What can hang from each mark
j_182: j_154 j_307
j_136: j_737
j_147: j_154 j_737
j_940: j_136 j_737
j_307: j_182 j_810
j_512: j_154 j_737
j_154: j_182 j_512
j_810: j_307
j_737: j_136 j_147

Every row comes from one small tree of marks. Brackets hold a mark, then the marks that hang from it, in the order of their numbers. Every link used is in the known rows. Which tree was each row made from?
Known rows
[j_147 j_154 [j_737 j_136]]: 2.852  -0.687  -2.449  -2.313  3.312  -1.511  -0.847  1.865  -2.347  1.155  5.075  6.084  6.431  -5.023  3.939  2.243  1.752  4.519  -0.883  1.195  -3.613  -1.161  -3.286  -2.852
[j_512 j_154 j_737]: 1.112  0.560  0.238  -2.130  -4.103  6.217  1.775  1.090  -4.970  -1.291  -5.570  1.373  -2.658  0.002  3.535  -0.091  -0.434  2.483  0.327  -0.328  2.150  -2.026  0.509  5.592
[j_512 [j_154 j_182] [j_737 j_147]]: 2.611  0.925  1.540  -1.263  -2.695  4.196  1.704  1.503  -2.398  -1.806  -7.935  -0.340  -2.583  -2.214  2.144  -1.706  -0.833  0.132  -1.076  -2.996  2.963  -3.342  -0.462  4.894
[j_512 [j_737 j_136 j_147]]: 2.996  1.416  -1.895  -2.439  -3.056  -0.303  1.624  4.082  -2.788  -2.062  -5.079  3.010  -2.353  -3.925  5.730  2.212  0.465  0.064  -1.521  -2.282  -0.134  -1.051  -2.648  2.292
[j_147 [j_154 [j_182 j_307] j_512] [j_737 j_136]]: 4.287  -0.022  -1.727  0.021  3.600  -1.011  -0.254  3.132  -1.209  3.377  5.130  1.671  9.164  -0.667  -0.381  1.359  0.067  3.772  -3.713  3.214  -2.016  -3.260  -1.363  -5.071
[j_154 [j_182 [j_307 j_810]]]: 1.053  -0.562  0.434  -0.761  -2.552  1.302  -0.339  1.132  -2.985  1.050  3.493  -1.903  -6.029  -3.940  4.132  4.452  0.571  0.219  0.395  2.120  -0.215  -2.981  0.498  1.415
[j_182 j_154 [j_307 j_810]]: 2.950  1.110  1.079  -1.134  -6.008  -0.509  -5.033  0.271  -7.538  -3.079  7.927  -0.336  -3.708  -0.147  3.202  3.977  3.314  4.577  0.843  3.428  -0.592  0.200  1.458  -1.496
[j_154 [j_182 j_307] [j_512 [j_737 j_136 j_147]]]: 4.445  1.877  -0.817  0.988  -2.213  0.872  2.065  4.801  -1.221  1.816  -3.600  -3.270  0.672  2.191  -0.493  1.898  -1.679  -0.566  -4.176  1.588  1.505  -4.474  0.663  -0.868
[j_182 [j_154 j_512] [j_307 j_810]]: 3.947  0.508  0.515  -0.784  -5.814  -0.324  -4.752  0.958  -6.772  -1.217  7.127  -1.460  -1.039  4.268  0.186  3.013  2.250  4.760  -0.952  4.791  0.226  -0.868  2.503  -3.047
[j_154 j_182]: 1.416  0.044  -0.698  -0.011  -0.478  2.049  1.913  0.575  -0.934  2.426  -2.527  0.400  -5.333  -6.210  3.581  5.333  -0.147  -0.779  1.369  0.291  -1.598  -4.782  -0.403  2.643
[j_307 [j_182 j_154] j_810]: 1.247  -4.305  0.612  -1.622  -4.341  0.392  -5.808  0.136  -7.164  -0.530  0.945  -2.730  -8.990  -0.749  2.637  2.457  1.981  3.013  -2.622  1.415  0.104  1.194  1.044  -1.412
[j_182 [j_154 [j_512 [j_737 j_136]]] [j_307 j_810]]: 4.764  0.929  -0.313  -0.313  -6.721  -0.280  -3.372  2.909  -7.616  -1.326  5.221  -2.069  0.037  5.048  -0.126  2.565  1.574  4.521  -3.469  4.393  0.962  0.287  2.615  -2.859
[j_940 j_136 [j_737 [j_147 [j_154 j_512]]]]: 1.829  0.692  -0.107  -6.323  1.056  -5.300  2.521  4.157  3.451  -3.310  0.407  2.220  -0.272  -2.546  2.318  6.792  2.733  0.631  4.168  0.390  -0.730  -8.846  1.181  0.400
[j_512 [j_154 j_182] j_737]: 1.841  0.526  0.547  -0.298  -3.109  6.521  2.984  1.486  -3.865  0.221  -7.002  -0.923  -2.905  -1.199  1.910  0.193  -1.505  0.861  -1.113  -0.787  2.550  -3.292  1.205  5.657
[j_940 [j_737 j_136 [j_147 [j_154 j_182 j_512]]]]: 3.570  0.589  -1.274  -2.537  0.606  -4.103  3.574  4.071  1.957  -1.105  -0.921  2.468  2.768  -3.335  1.574  3.930  3.549  2.941  3.019  -1.430  -1.896  -3.198  -3.387  -0.020
[j_512 j_154]: 1.372  -0.604  1.587  -2.365  -1.748  6.077  0.729  -2.509  -3.248  -0.371  -1.588  3.076  -4.156  -1.344  4.283  2.190  1.182  2.683  4.033  -1.069  -0.704  -3.101  -1.103  3.944
[j_154 j_182 [j_512 [j_737 j_136 j_147]]]: 4.577  0.065  -1.921  0.661  -1.061  0.984  3.124  4.384  0.106  3.453  -6.825  -1.588  0.086  0.710  -0.914  2.154  -2.143  -1.457  -4.484  -0.004  0.907  -4.779  0.110  0.125
[j_136 j_737]: -1.737  1.967  -0.943  -0.798  -2.612  0.583  0.428  -0.863  -6.918  1.458  -1.682  1.636  -0.096  -5.681  3.692  2.778  1.592  2.402  1.475  0.821  -0.982  -0.672  -3.495  1.138
[j_147 [j_154 j_182 j_512] [j_737 j_136]]: 4.382  -1.289  -2.545  -0.239  4.413  -0.974  0.467  2.865  -0.394  4.500  2.739  2.883  8.617  -1.734  -0.616  1.595  -0.276  3.084  -4.009  2.110  -2.427  -3.474  -1.694  -4.473
[j_136 [j_737 [j_147 [j_154 j_512]]]]: 0.444  1.552  0.341  -1.761  -0.405  -2.788  -1.146  0.579  -6.087  0.437  -1.717  2.335  3.887  -4.263  1.816  -0.582  1.902  2.824  -0.209  -1.153  -0.503  -1.275  -4.109  -1.349
[j_512 [j_737 j_136]]: 2.171  1.005  -2.879  -1.427  -3.447  2.006  2.860  3.980  -4.177  -0.001  -4.199  2.451  -2.714  -2.977  5.320  4.085  -0.246  0.886  -1.646  0.092  -0.608  -0.997  -1.099  2.953
[j_182 j_154]: 3.666  1.922  -0.481  0.011  -2.908  0.716  -1.717  -0.528  -4.800  -1.016  -0.683  2.974  -2.649  -3.435  2.285  5.166  2.266  2.986  2.197  0.668  -2.705  -2.390  0.165  0.288
[j_136 [j_737 j_147]]: -0.908  2.377  0.077  -1.892  -2.123  -1.795  -0.669  -0.756  -5.378  -0.634  -2.451  2.076  0.256  -6.626  4.007  0.958  2.325  1.600  1.522  -1.425  -0.578  -0.691  -5.126  0.452
[j_940 j_737]: -0.834  1.343  -2.145  -3.687  -2.747  -1.276  3.086  2.159  0.765  -1.520  -0.124  2.424  -1.862  -4.625  3.776  5.884  3.521  3.424  6.631  2.371  -1.471  -2.995  -1.729  3.693
[j_810 [j_307 j_182]]: 0.236  -2.056  -1.402  -2.552  -2.796  3.584  -0.721  -3.689  -4.078  -1.082  -1.065  -2.170  -6.293  -1.915  2.895  6.632  1.701  2.464  1.655  -1.736  0.389  0.681  1.659  -0.739
[j_940 [j_737 j_136 [j_147 [j_154 [j_182 j_307]]]]]: 3.075  1.723  -0.363  -2.592  -0.084  -4.280  2.798  3.850  0.843  -2.809  1.135  2.150  1.676  -4.819  3.342  4.319  4.296  3.242  3.992  -1.271  -2.047  -2.598  -3.552  0.400

Write each row's tree
1.974  1.026  1.207  -3.085  -3.657  3.870  0.562  1.254  -3.451  -3.303  -6.525  1.905  -2.323  -0.972  3.791  -1.919  0.211  1.604  0.398  -2.608  2.493  -2.114  -1.068  4.919 => [j_512 j_154 [j_737 j_147]]
1.873  -4.766  0.237  -1.344  -4.218  0.603  -5.770  0.624  -6.538  0.779  0.442  -3.561  -7.116  2.339  0.547  1.808  1.124  3.164  -3.842  2.342  0.626  0.464  1.837  -2.438 => [j_307 [j_182 [j_154 j_512]] j_810]
3.704  -0.524  0.648  -3.832  1.227  -2.967  -2.092  2.226  -1.510  -1.125  -0.509  4.579  0.769  -2.587  3.305  0.176  1.482  1.884  0.869  -2.136  -1.578  -3.917  -2.081  -0.968 => [j_737 [j_147 [j_154 j_512]]]
3.079  2.001  -0.539  0.209  -2.666  0.624  0.900  4.707  -1.167  1.338  -3.695  -3.468  0.132  1.912  -0.830  0.810  -1.907  -0.482  -3.292  2.513  2.338  -5.289  1.649  0.158 => [j_154 [j_182 j_307] [j_512 [j_737 j_147]]]
3.358  0.586  -1.319  -3.429  0.029  -4.284  3.049  3.802  1.394  -1.829  -0.129  3.593  2.794  -2.911  2.436  3.805  3.962  3.773  3.621  -1.168  -2.068  -2.716  -3.656  -0.015 => [j_940 [j_737 j_136 [j_147 [j_154 j_512]]]]
5.731  -0.437  0.508  -2.555  2.186  -2.748  0.071  1.924  -2.119  -1.437  0.059  6.061  -0.095  -5.209  6.029  2.803  2.683  1.639  0.301  -5.154  -3.784  -1.635  -4.900  -1.527 => [j_737 j_136 [j_147 j_154]]
2.991  0.660  0.296  0.419  -2.704  0.791  -3.682  1.643  -4.937  -1.071  -6.744  -2.507  -3.890  0.973  -0.015  1.152  0.422  2.096  -2.451  0.559  0.220  -2.102  0.660  -1.830 => [j_307 [j_182 [j_154 [j_512 [j_737 j_147]]]]]
4.739  -1.138  -0.956  0.077  1.856  0.429  2.045  4.998  -3.880  3.788  -2.154  1.073  3.228  0.024  -0.282  1.664  -1.251  2.055  -4.171  0.611  -0.899  -4.250  1.504  -0.783 => [j_147 [j_154 j_182 [j_512 [j_737 j_136]]]]
3.023  -1.248  -2.015  -0.610  -3.769  3.389  -0.513  -2.297  -5.538  -0.723  -2.832  -3.380  -3.053  1.476  -0.489  6.225  1.230  3.330  -1.649  -1.606  1.054  1.374  2.716  -2.579 => [j_810 [j_307 [j_182 [j_154 [j_512 [j_737 j_136]]]]]]
2.768  0.893  -1.076  -3.525  0.033  -4.455  2.789  3.521  0.964  -2.744  0.187  4.118  1.576  -5.157  3.825  4.343  4.551  3.658  4.533  -1.863  -2.595  -2.160  -4.202  0.748 => [j_940 [j_737 j_136 [j_147 j_154]]]
4.158  1.755  -0.681  -1.249  -1.438  -1.184  1.098  5.368  -4.048  -1.972  -3.013  1.645  0.080  -3.546  4.407  1.152  0.282  0.864  -3.154  -2.087  -0.026  -1.467  -1.549  0.803 => [j_512 [j_737 j_136 [j_147 [j_154 [j_182 j_307]]]]]
4.552  0.653  1.080  -0.282  -2.015  4.393  3.194  1.776  -2.483  -1.132  -7.867  0.114  -1.862  -1.759  2.593  -0.184  -0.575  -0.017  -2.279  -4.421  1.781  -2.264  -1.885  3.638 => [j_512 [j_154 j_182] [j_737 j_136 j_147]]
0.323  1.824  0.748  -0.842  -0.001  -2.640  -0.721  0.437  -6.011  0.216  -2.091  1.669  2.537  -7.034  2.539  0.020  1.926  2.064  -0.181  -2.003  -0.614  -1.388  -4.358  -0.523 => [j_136 [j_737 [j_147 [j_154 j_182]]]]
-0.022  1.094  1.279  -1.466  -1.309  -3.133  -2.083  0.674  -7.174  -0.375  1.452  0.533  1.986  -5.695  2.893  -0.526  2.280  2.594  -0.897  -0.886  0.255  -0.062  -3.789  -1.158 => [j_136 [j_737 [j_147 [j_154 [j_182 [j_307 j_810]]]]]]
-0.023  1.909  0.580  -1.716  -0.556  -2.814  -1.187  0.201  -6.515  -0.498  -1.273  2.830  2.718  -6.453  3.321  -0.110  2.421  2.764  0.561  -1.753  -0.776  -0.758  -4.490  -0.527 => [j_136 [j_737 [j_147 j_154]]]
6.833  -0.887  0.361  -0.963  2.885  -2.354  0.998  2.741  -0.863  0.898  -1.407  3.761  1.472  -2.818  2.730  2.397  1.135  0.795  -1.789  -4.444  -2.936  -3.246  -3.711  -2.678 => [j_737 j_136 [j_147 [j_154 j_182 j_512]]]
2.186  -4.146  0.205  -1.620  -4.788  -0.588  -6.072  1.888  -6.442  -0.637  -1.305  -3.829  -6.516  2.308  0.440  0.093  0.950  2.635  -5.132  1.466  1.861  0.817  1.565  -2.218 => [j_307 [j_182 [j_154 [j_512 [j_737 j_147]]]] j_810]
2.143  -0.537  -1.327  -0.216  -4.019  1.701  0.685  4.745  -2.949  2.996  -0.458  -4.635  -1.194  3.333  -0.769  1.512  -2.038  0.355  -4.646  4.568  2.820  -3.770  3.057  0.204 => [j_154 [j_182 [j_307 j_810]] [j_512 j_737]]
3.667  0.194  -2.429  -2.097  -2.475  0.567  1.536  3.885  -1.481  1.340  -4.691  1.709  0.546  2.342  1.510  1.676  -0.827  0.802  -2.492  0.480  0.246  -3.128  -0.848  0.042 => [j_154 [j_512 [j_737 j_136 j_147]]]
4.462  3.900  0.540  0.569  -4.402  0.630  -3.180  0.837  -5.762  -1.522  3.342  -0.460  0.752  3.383  -0.271  3.795  1.839  4.540  1.016  4.156  -0.946  -2.880  1.939  -2.693 => [j_182 [j_154 j_512] j_307]
2.170  -1.099  -1.816  -1.081  -4.111  3.275  -1.104  -2.343  -5.442  -1.122  -2.960  -3.580  -3.364  1.276  -0.684  5.435  1.058  3.351  -0.953  -0.945  1.514  0.852  3.388  -2.026 => [j_810 [j_307 [j_182 [j_154 [j_512 j_737]]]]]
5.857  -1.214  1.239  -1.894  1.500  -3.133  -0.444  2.406  -2.585  -1.050  2.586  3.218  -0.887  -4.771  5.295  2.457  2.426  1.160  -1.334  -4.270  -2.568  -1.248  -3.841  -2.180 => [j_737 j_136 [j_147 [j_154 [j_182 [j_307 j_810]]]]]
2.222  -1.469  -1.404  -1.166  -3.291  3.188  -1.566  -3.563  -4.802  -0.850  -1.580  -2.998  -3.855  0.819  -0.355  6.344  1.664  3.440  0.277  -1.177  0.499  0.543  2.863  -2.573 => [j_810 [j_307 [j_182 [j_154 j_512]]]]
1.719  -1.146  -1.142  -1.408  -3.354  3.070  -1.603  -3.914  -5.246  -1.663  -1.218  -2.536  -5.106  -1.385  1.089  6.781  2.209  3.362  1.042  -1.848  0.180  1.062  2.313  -1.709 => [j_810 [j_307 [j_182 j_154]]]
2.297  0.558  2.208  -1.729  -4.303  3.658  0.048  1.948  -3.703  -2.794  -3.719  -2.019  -3.054  -0.575  2.605  -2.305  -0.291  0.958  -1.669  -1.721  3.969  -2.046  0.195  4.021 => [j_512 [j_154 [j_182 [j_307 j_810]]] [j_737 j_147]]
1.055  0.928  0.600  -3.874  0.834  -2.079  0.415  1.123  -2.857  -0.134  -0.774  1.783  -0.711  -3.046  2.990  5.341  0.461  -0.848  -0.140  -0.253  -0.802  -6.991  0.292  -1.249 => [j_940 [j_136 [j_737 [j_147 [j_154 j_512]]]]]
0.737  1.643  0.542  -0.773  0.027  -2.525  -0.659  0.832  -5.590  1.193  -2.410  1.203  3.703  -4.866  0.971  -0.359  1.334  2.071  -1.006  -1.342  -0.335  -1.812  -3.907  -1.302 => [j_136 [j_737 [j_147 [j_154 j_182 j_512]]]]
4.312  0.895  -1.228  -1.510  -0.856  -1.076  1.712  5.144  -3.474  -1.189  -4.724  2.571  -0.166  -4.357  4.253  1.294  0.095  0.463  -3.154  -2.835  -0.295  -1.658  -1.859  1.314 => [j_512 [j_737 j_136 [j_147 [j_154 j_182]]]]
0.284  2.739  1.277  -0.724  -0.518  -2.706  -1.297  0.586  -6.530  -0.602  -0.456  0.858  2.702  -6.210  2.724  -0.102  2.145  2.454  0.009  -1.194  -0.383  -1.216  -3.962  -0.955 => [j_136 [j_737 [j_147 [j_154 [j_182 j_307]]]]]
4.119  0.367  1.398  -2.250  1.427  -2.736  -1.650  2.644  -1.224  -0.896  -0.053  2.201  0.832  -2.473  2.330  0.245  1.094  1.337  0.104  -1.751  -0.935  -4.606  -1.394  -1.339 => [j_737 [j_147 [j_154 [j_182 j_307] j_512]]]
